(in the rows, 128 means zero)
Known rows, with every step that occurs
H-Y-E: [133  97 143 125 133 136 135 145  88 107 127 138 126 120 122 146 120 149
 115 144 138 182 118 147  81 109 130 150 143 144 147 125 151 124 133 119
 122  90 133 125 131 138  98 111 126 115 114]
F-U-T-K-H-Y: [184  81 141 148  81 124 111 114 167  92 111 107 118 146 117 142 137 143
  53  98 118 156 138 160 110 137 113 179 148 161 173  78 128 177 158  71
 129 117 155 178 109 179 170 101 121 140 106]
T-K-H-Y-P-U: [145  84 132 189 103 133 118  87 185 106 137 126 134 175 111 113 122 170
 111 128 111 137 162 192 106 136 132 146 145 167 174 101 164 154 169  79
 123 114 141 102  87 154 132 110 127 132 100]
K-H-Y-P-U: [151  96 133 187  99 126 138  75 183 117 150 121 131 181 102 110 123 118
  90 124 124 137 151 165  99 135 122  82 143 167 177 120 149 138 163  82
 111 126 143 123  91 148 128 115 123 125 109]
Y-E-G-J-U-T: [137  70 132 147  70 131 107  78  96 101 120 123 128 106 138  62  83 124
  96  85 130 156  83 124  99 116 136 192 140 161 149  87 114 139 168  87
 121  67 147  91 115 137 166 150 104 107 124]
C-U-T-Y-E-G: [109 112 142 144 101 130 110 103  88 102 109 129 164 113 148 134  86 128
 114 107 136 134 103 137  94 125  98 144 153 149 133 103 132 107 152  38
 111  53 133  89 137 125 139  89  72 121 125]
P-Y-E-G: [104 123 138 130 124 129  97 117  91 127 119 127 130 151 132 102 108 137
 136 143 152 144 102 160 102 122 127 147 111 149 132 124 149 115 152 121
 130 104 146 104 126 137 172 100 122 130 117]
U-T-G: [140 136 118 125 106 139 135  87 141 122 112 126 149 136 126 109 121 131
  99  92 116 126 145 137 117 137 126  74 141 139 122 127 115 146 151  91
 124 119 143 153 117 152 165 160 120 137 127]
Y-T-G-E: [134 114 119 124 119 128 149  94 116 118 105 136 135 163 115  94 162 183
 146 111 119 123 127 139 114 132 157  35 150 133 181 126 152 145 164  70
 136 121 131 149 106 128 127 166 120 118 116]
G-J-U-T-Y: [144  87 126 151  95 120 112  86 152  93 129 119 120  81 154 122 109 152
  66  75 125 141 139 120  98 128 108 149 149 140 155  77  89 151 139  84
 116  95 132 110 118 164 147 126 104  97 133]
A-T-Y-E-G: [125 123 136 135 153 133 133  98 105 100 120 133 142 153 135 121 105 240
 143 118 137 151 117 147 111 118 117 170 123 143 151 113 127  99 146  76
 113  64 136 121 132 113 156 100 100 117 117]
U-T-Y-E-G-J-N: [133  92 141 144 103 122  54  53 103  95 116 117 146 108 144 112 108 181
  82 121 155 153 100 118  74 113 129 163 157 148 163 101 118 145 151  53
 111  66 147  54 137 127 158 106 106 111 122]
K-H-Y-P-U-T: [170  95 132 185  75 127 124  62 170 112 142 116 144 163 101  74 131 103
  52  95 116 148 149 167  90 133 109  68 148 181 166 114 119 146 162  46
 101 119 152 138  96 158 147 138 102 119 110]
H-Y: [136 104 139 135 142 135 134 132 128 114 129 130 124 139 119 138 139 127
 107 127 136 149 143 131 103 119 131 126 137 132 143 131 140 132 129 128
 127 124 130 155 120 151 118 128 132 120 132]
H-Y-T-N: [149 110 137 145 144  97 158  90 118 108 135 132 121 154 131  94 181 165
 124 124 128 133 121 146 122 120 120  77 153 141 188 148 131 147 145 116
 122 127 120 154 125 133 162 142 134 108 121]
G-J-U: [128  91 122 150  96 127 133 103 143 111 136 117 108 109 148 108 106 127
 108 107 127 130 123 115 116 127 136 146 128 135 150  93 122 150 138 145
 127 134 127  98 108 145 136 133 137 103 122]
J-G-H: [140 101 120 137 111 154 142 119 156 126 126 126 108 141 133 132 147 126
 105 144 136 131 111 128 110 121 152 157 122 165 129 147 124 149 143  99
 118 120 145 152 136 143 160 171 153 111 140]
U-T-Y-E-G-J: [143  68 132 139 107 118  68  81  93  85 110 130 140 101 134 117 100 188
  98 103 140 148 114 137  78 121 141 162 150 132 143  91 112 145 158  47
 106  58 156 100 134 140 165 117  92 114 123]
Y-E-G-J-U: [120  66 130 149  85 131 132  88  99 103 129 125 115 118 140  88  82 135
 128 117 138 148  85 123  98 118 154 205 135 146 156  86 145 126 166 125
 129  81 144  73 112 128 149 132 122 119 114]
E-G: [122 115 132 138 123 127 113 106 122 129 121 127 135 160 126 104 120 118
 138 123 141 119 124 124 146 129 138 151 133 124 132 135 135 115 154 116
 135 109 144 137 120 121 161 142 126 139 143]
E-G-H-Y-P: [148  70 136 185 140 137 138  73 177 118 133 131 120 196 112  86 131  90
  78 134 141 130 113 128  96 119 158 154 134 159 128 134 166 140 158  74
 119 110 153 164 122 159 139 162 146 110 134]
Y-E-G-H: [129  76 135 137 125 140 134 110 116 118 117 136 126 160 128  93 114 121
 126 135 145 128  81 123 115 115 156 222 127 153 118 128 149 129 152  90
 126  85 149 122 148 119 145 133 127 125 124]
T-K-H-Y-P: [147  78 131 164 113 126 101 100 170 109 124 123 121 159 110 150 129 157
 100 145 115 150 143 182  92 135 137 136 153 165 171 101 156 171 150  74
 134 113 145 128 114 158 142 123 152 136 106]
H-Y-E-G-J-N: [132  79 149 148 117 134  88  70 104 100 126 116 130 141 129 116 118 149
 106 151 162 168 103 117  62 104 166 159 146 148 166 124 167 137 159 115
 117  84 146  75 118 134 129 114 139 105 117]
U-T-K-H-Y: [161  78 138 134  99 128  98 110 150  99 107 120 127 138 118 139 141 131
  76 106 116 150 150 169 116 130 124 163 157 167 156 109 114 180 148  54
 128 101 157 163 120 163 174 128 127 131 116]
K-H-Y-T-G-J: [161  66 120 150 108 106 111  41 148  91 111 110 128 174 116 135 167 191
  95 129 134 128 147 148  85 138 191   4 159 153 187 118 137 187 171  93
 129 130 164 171  67 171 169 146 151 114  94]
K-H-Y: [143  92 137 138 113 122 129 107 146 118 122 114 125 158 102 158 142 105
  95 133 137 148 133 141 105 129 130 128 150 153 164 126 120 152 139 106
 128 131 152 168 113 147 151 115 138 126 119]
K-H-Y-E-G-J-U-T: [149  33 139 154  58 125 104  60 114  86 119 111 123 136 121  95  98  98
  54  89 142 176  96 134  70 116 129 199 158 187 180  85 107 167 177  67
 120  75 174 133 100 159 188 147 116 111 113]
K-H: [134 105 124 133  98 117 132 110 145 127 118 114 126 142 117 143 133 106
 113 124 131 125 121 138 123 139 128 142 137 150 143 124 112 153 135 111
 130 130 149 137 121 123 157 114 132 142 118]

Rows
[143  40 143 147  89 143  94  84 104  74 114 130 119 114 137  80  84 184
  89  90 126 176 111 154 100 110 142 248 158 165 160  74 147 150 180  74
 128  50 152  94 102 167 159 146 114 103 115] => H-Y-E-G-J-U-T-K
[131  15 138 158  78 133 109  88 125  79 113 116 107 140 133 128  90 167
 115 127 138 165 111 164  86 121 152 245 161 175 194  75 155 170 179 103
 146  71 169  89  95 155 172 118 140 128 104] => T-K-H-Y-E-G-J-U
[161 101 122 181  72 138 145  34 189 114 134 117 152 193  99  91 121 120
  61  86 112 136 159 171  86 143 115  30 157 181 167 114 133 159 184  54
 110 117 162 137  71 172 178 143 114 128 107] => K-H-Y-P-U-T-G
[127  84 148 131 128 136 132 116  89 111 121 137 134 152 116 122 110 130
 124 138 152 166 108 148  96 110 139 166 141 147 145 127 163 109 156 109
 129  76 146 142 124 132 136 132 122 129 123] => H-Y-E-G
[173 128 133 134  96 117 125 126 142 113 129 114 133 119 129 102 132 124
  71  89 120 137 106 121 127 134 103 122 122 138 137  96 109 141 146 101
 117 128 129 157 120 152 150 115 103 128 119] => F-U-T
[143  77 137 135 115 133 122 124 157 105 110 120 116 151 113 171 136 158
 115 138 128 143 156 165 119 131 139 178 156 155 162 115 145 170 145  96
 143 122 149 143 113 153 152 115 139 138 114] => T-K-H-Y
[108 107 139 134 137 126 118 126  93 105 113 141 134 132 137 139  97 188
 139 137 151 140 112 143 108 122 120 183 150 136 144 111 145 105 147  95
 130  66 142  97 136 116 147 101 100 135 122] => T-Y-E-G
[113 104 140 146  95 126 142 101  95  99 119 132 138 104 152  96  72 158
  95  81 145 153  94 140 110 119  77 207 157 163 157  88 112 109 158  67
 125  46 140 103 138 134 179 133  84 127 129] => J-U-T-Y-E-G
[147  66 139 154 151 119 133  80 138 108 116 129 129 198 119  72 176 134
  98 129 152 122 110 122 139 115 167 138 141 158 151 144 148 131 165  81
 127 112 150 192 108 155 158 168 135 103 130] => E-G-H-Y-T
[139  82 124 190  85 113  98  47 160 101 133 119 127 129 144  81  84 146
  62  84 128 122 125 131  82 132 115 149 155 152 160  76 111 150 165  53
 115  83 151 101 114 163 186 147 109 108 135] => E-G-J-U-T-Y-P
[146  84 129 139 142 156 167  91 175 112 117 130 119 182 119 141 138 118
  85 124 134 134 143 126  91 124 157 117 140 149 133 142 157 157 144 110
 123 138 149 185 113 173 149 146 152 107 124] => T-G-H-Y
[150 101 127 130  86 126  92 101 144 116 102 119 129 126 123 126 134 134
 100 102 107 135 137 159 132 139 116 187 144 155 133 105 102 178 144  51
 132 110 151 132 124 141 185 133 117 139 117] => U-T-K-H
[148  68 141 134 143 145 151 138 120 103 126 137 113 137 120 132 132 137
  87 137 139 170  96 130  78 105 147 191 138 157 132 126 154 142 126 101
 115 101 137 145 153 148 106 124 127 103 112] => G-H-Y-E
[127 125 124 164 138 116 121 108 147 115 137 136 129 128 136 145 116 180
 102 139 127 124 141 148  94 131 111  91 149 128 142 112 136 129 125  85
 119 102 126 103 134 143 121 115 122 127 119] => T-Y-P
[154 105 117 151  96 157 155  68 185 119 124 130 146 176 127  63 127 113
  88  71 117 105 152 125 116 136 139 121 135 156 120 131 128 147 165  78
 108 127 144 148 104 154 166 148 106 113 120] => P-U-T-G-H
[138  88 125 155  79 123 109  62 138 108 124 113 127 123 137  69  99  95
  82  74 127 124 117 109 129 127 131 169 131 150 145  88 108 145 165  95
 124 100 151 125 108 154 180 174 114 112 142] => E-G-J-U-T
[134  83 127 141 112 122  93  82 138 112 122 120 122 150 121 109 117 105
 134 124 140 110 127 111 116 130 171 132 131 115 129 117 130 142 162 117
 128 118 150 114 112 136 153 140 133 121 137] => E-G-J
[131 109 125 123  94 150 133 134 122 126 116 132 107 131 106 139 140 122
 123 141 123 154 116 141 101 120 137 109 134 148 175 134 129 139 158  81
 124 107 135 120 134 121 133 174 129 116 146] => J-G-E
[144 123 119 139  91 142  86  38 158 119 117 106 144 135 136 104 131 143
  77 108 129 129 140 108  82 131 154  68 144 145 143 119 119 173 152 104
 117 129 142  99 109 156 164 147 139 111 122] => U-T-G-J-N
[161 101 137 177 108 144 104  95 160 104 138 140 143 151 121  77 123 171
  87  89  99 149 162 186 115 124 120 127 145 153 154 106 159 140 166  62
 113  92 122 113 102 164 125 141  98 120 116] => H-Y-P-U-T-K
[139  99 125 139 109 103  94 102 128 108 111 124 127 145 134 115 162 211
 143 136 119 109 125 165 160 140 149 125 145 157 166 113 133 163 153  78
 144 117 139 130  99 134 161 129 132 148  98] => Y-T-K-H
[145 147 124 160 158 125 134  84 160 116 137 129 138 147 130 123 128 244
 104 118 112 127 138 162  87 130 111  99 117 137 147 107 124 125 124  66
 103 108 120 127 128 135 114 107 117 103 113] => A-T-Y-P
[144  66 131 144  97 163 194  86 132  98 117 131 122 131 137  94 103 118
  48  83 128 176  99 132  66 113 115 188 152 188 147 108 140 158 153  82
 119  91 152 169 120 174 150 153 124  96 112] => J-U-T-G-H-Y-E
[120  74 137 140 141 133 130 118 122 106 113 140 123 146 139 125 106 159
 113 132 153 132  96 125  98 118 131 229 147 146 133 120 146 123 145  67
 122  71 151 112 153 124 151 109 112 123 125] => T-Y-E-G-H
[143  97 125 145 112 112 146  64 136 105 113 121 139 189 114 128 164 182
 107 129 135 127 139 157 110 140 150  17 162 169 191 134 139 161 161  94
 133 127 156 192  76 163 180 141 140 131 100] => K-H-Y-T-G
[111 131 135 121 129 128 107 144  87 120 125 125 126 116 139 128 119 153
 126 145 134 163 104 163  85 119 125 128 111 143 135 125 137 125 122 125
 122 126 128  96 134 143 148  90 128 127  99] => P-Y-E
[130 130 125 184 125 123 133  99 165 115 151 139 137 148 134 108 100 190
 117 118 124 119 152 158 111 133 108  99 146 135 152 110 145 110 149  95
 112 107 116  70 112 136 111 102 100 120 113] => T-Y-P-U
[158  27 135 149  60 132 103  82 119  74 113 113 112  96 135 130 100 171
  65  95 116 184 114 166  68 120 133 214 165 184 183  63 118 196 157  67
 124  79 155 103 108 166 157 120 121 108  94] => G-J-U-T-K-H-Y-E
[146 102 115 145 138 130 156  78 150 115 114 132 132 175 133  87 165 185
 114 122 126  94 114 126 124 133 173  66 129 151 136 136 143 154 155  98
 130 134 143 171  99 152 159 167 140 116 109] => Y-T-G-H
[120 140 130 135 142 103  93 110 111 124 124 123 131 146 140  90 168 187
 119 141 136 123 130 158 130 129 140  39 105 146 152 134 133 129 135 114
 129 149 120 140 106 153 164 126 129 125 108] => P-Y-T
[156  80 136 149 153 121 136 101 140 106 127 131 122 165 127  95 183 157
  85 131 139 138 110 126 121 111 164 113 134 158 151 141 142 148 137  88
 120 127 132 190 115 158 127 155 133  93 116] => G-H-Y-T
[163  75 141 147 107 125 128 113 133  90 115 126 130 143 141 103 110 153
  57  95 145 146  76 122  98 123 107 225 137 157 144  85 123 131 155  45
 113  74 157 145 149 150 181  96  89 123 118] => F-U-T-Y-E-G-H
[140  77 140 157 108 139 117  92 131 100 123 142 144 158 134  67 102 157
  91  85 142 135 116 134 113 118 116 219 145 159 133 111 123 113 163  33
 101  65 147 106 132 130 151 116  73 111 127] => P-U-T-Y-E-G-H
[142  98 139 138 150 120 103 122 112  97 117 140 126 139 135 119 163 228
 130 137 126 138 145 171 143 119 152 106 144 144 164 123 162 140 151  94
 138 106 122 155 102 153 125 141 132 118 107] => H-Y-T-K
[156  82 140 154  90 136 113  96 167 100 120 123 137 154 108 111 131 144
  91  86 114 148 166 172 133 133 113 170 155 173 160 104 124 160 168  60
 119 110 149 133  92 159 163 115 101 133 116] => P-U-T-K-H-Y
[146  60 142 159 153 130 110  91 148  98 109 137 117 192 126  84 174 194
 120 138 141 118 126 150 146 114 173 179 142 161 145 134 167 145 171  68
 138  97 146 166 109 161 165 167 141 112 124] => E-G-H-Y-T-K
[164  77 125 173  62 140 146  43 184 113 122 121 142 197  76  78 128  98
  65  77 106 151 162 167  60 137 122  32 163 174 202 105 143 176 195  14
 109 112 160 144  94 159 149 150 100 113 113] => K-H-Y-P-U-T-G-E
[167  21 141 138  79 130  57  70 112  77  97 121 123 132 108 129 111 164
  94 115 130 160 114 170  90 124 168 202 157 165 161  90 133 185 177  39
 123  66 177 118 110 157 179 126 122 126 109] => U-T-K-H-Y-E-G-J
